Known rows, with every step that occurs:
sazu beful: [-13   5   9 -31   8   3   0   3   9  -3  -1  12  -2  -2 -19  25 -15  -5
   5]
sazu beful zedod davoda vagu mesim ginop sopu sali: [ -1   7   5  -3 -41   3  -2   6 -11   4   8  11 -11  -6  -8  10  -1  -2
   2]
beful zedod davoda: [-12   3   7 -32  11   0  -8  17   8  -1   4   6   2 -21 -18  20  -1   1
  -2]
davoda zedod: [ -2   4   7 -16  19  -4  -1  12   5  -6   2  10   0  -8 -13  13 -15   0
   4]
mesim ginop sopu sali: [  4  12  10  -8 -36   4   2  12  -4   2   2  13  -2   0 -13  11 -11  -6
   4]
beful zedod davoda vagu mesim: [ -5  -2   7 -11  -8   0  -7  19   5  -5   6   7  -4 -16  -9  12   2   8
  -3]
sazu beful zedod davoda vagu mesim: [-11  -1   6 -19  -3   1  -5   8   4  -4   5   8  -7 -12 -11  18  -2   3
   0]
ginop sopu sali beful zedod: [-13  15  10 -21 -12   3  -5   9 -11   2   3  15  -5  -3 -15  21 -17   0
   8]
sali beful zedod davoda ginop sopu parol: [-12  10   7 -13  -1  -2  -2   4 -11  -3   8  13   4 -12 -12  14 -15   3
   6]
sali beful zedod davoda ginop: [-15   2   9 -18  22   0  -7   7   4  -6  10  10   8 -12 -14  17  -9   4
   4]
sazu sopu sali beful zedod davoda: [-18  11   8 -34  13   5 -10   1   5   1   7  10   0  -6 -16  22  -5  -6
   9]
davoda ginop: [ -6   3  11  -9  13   2  -1  12  12  -8   2  11   6  -2 -15  12 -15   0
   3]
vagu mesim parol: [  9  -1   4 -13 -11   8   0  20   4   0  -4  11  -9  -1  -6  15  -3   6
   0]
davoda vagu mesim ginop sopu parol: [ 11   7   7   8 -55   3   8  12  -7  -1   1  14  -8   1  -3   4  -7   4
  -1]
vagu davoda: [ -5  -1  10 -26  -2 -10   0  11   8  -6   0  13  -1  -2  -4  15   0  -4
   0]
zedod davoda: [ -6  -1   8 -27   1  -3  -2  13   9  -6   4   7   5 -13 -16  19  -7  -1
   3]
ginop sopu: [ -8   0  11 -23 -14   0   2  15   3  -4   0  13  -1  -8 -17  19 -18  -4
   5]
sopu sali beful zedod davoda vagu mesim parol: [  6  11   4   0 -15   5  -7   9  -1   1   6  11  -8  -3  -3  11   4  13
   4]
beful zedod davoda vagu mesim parol: [  6  -1   3  -7  -9   4  -6  19  11  -1   4   8  -8 -16  -6  11   8  11
  -4]
sopu parol: [ -2  15   7 -19  -3   2   0  10   3  -2  -4  11   1  -4 -14  17 -11   1
   0]

Rows:
[  5   7   5   0 -32   2  -4  10  -9   1   7  13 -11  -6  -3  12  -3   9
   7] | ginop sopu sali beful zedod davoda vagu mesim parol
[ -1  -1   7 -18  14 -16   0   8   3  -7   3  12  -3  -5   0   9  -4  -2
   1] | vagu davoda zedod
[-16  -2  10 -17   4  -4  -3   8  -4  -5  11  12   4 -15 -14  17 -15   2
   7] | sali beful zedod davoda ginop sopu
[ -6   6   9  -4 -33  -2  -5  10 -15  -3   9  12  -7  -5  -5  12  -9   7
   8] | ginop sopu sali beful zedod davoda vagu mesim
[-17  10  10 -20  24   5 -10  -1   6  -3  10  10   5  -2 -15  15  -8  -5
  10] | sazu sopu sali beful zedod davoda ginop
[  5  -6   8 -10 -44   5   5  20  -9   1   2  12  -8  -2  -7  11  -8  -1
   0] | vagu mesim ginop sopu
[  4  10   7   2 -31   4  -5   7  -7   1  10  11  -4  -2  -3   7   4   8
   2] | sopu sali beful zedod davoda vagu mesim ginop
[-13  11   8 -24 -14  -2  -6   9 -12   0   8  12  -2 -11 -14  20 -13  -1
   9] | ginop sopu sali beful zedod davoda
[-11  14   8 -10  15   1 -10   5  -4  -3   9  11   6  -6 -13  12 -10   3
   7] | sopu sali beful zedod davoda ginop
[  6  -2   7 -11 -26   7   2  19  -1   1   1  10  -5   0  -7  11  -2   2
  -2] | vagu mesim ginop
[-12  11  11  -8  -5  -9  -5   3 -13  -3   6  18  -3   3  -1   9  -8  -2
   7] | vagu davoda ginop sopu sali beful zedod
[-10  10   8  -7  -2  -1  -8  15  -6  -3   8   9   2 -13 -15   9 -11  -3
   4] | beful zedod davoda ginop sopu sali
[ -2  -6   9  -6 -41   0   1  11  -7  -1  12  13  -6 -12  -5  11  -2   7
   2] | sali beful zedod davoda vagu mesim ginop sopu
[  2  11   9   5 -46   7  -1   9 -14   3   6  17 -11   3  -4   8  -6   6
   4] | davoda vagu mesim ginop sopu sali beful zedod
[-15   3   8 -33  10  -1  -6   9   3  -2   7  10   3 -16 -16  24  -6   3
   4] | sali beful zedod davoda
[ -7   6  11  -4 -11  -5   0   3  -9  -8  10  13   6   0 -11  11 -22  -2
  15] | zedod davoda ginop sopu sali beful
[  8   2  10   7 -57  -2   5   5 -12  -3  11  13  -4   3  -1   6  -9   3
  10] | zedod davoda vagu mesim ginop sopu sali beful
[ -3  12  10  -5 -33  -1  -2   3  -3   0  12  14   0 -10 -11  11  -4   2
   6] | mesim ginop sopu sali beful zedod davoda vagu
[ -1   5   5 -11 -41   3  -3  12 -23   6   9  11  -8  -5  -5  12  -3   2
   4] | vagu mesim ginop sopu sali beful zedod davoda
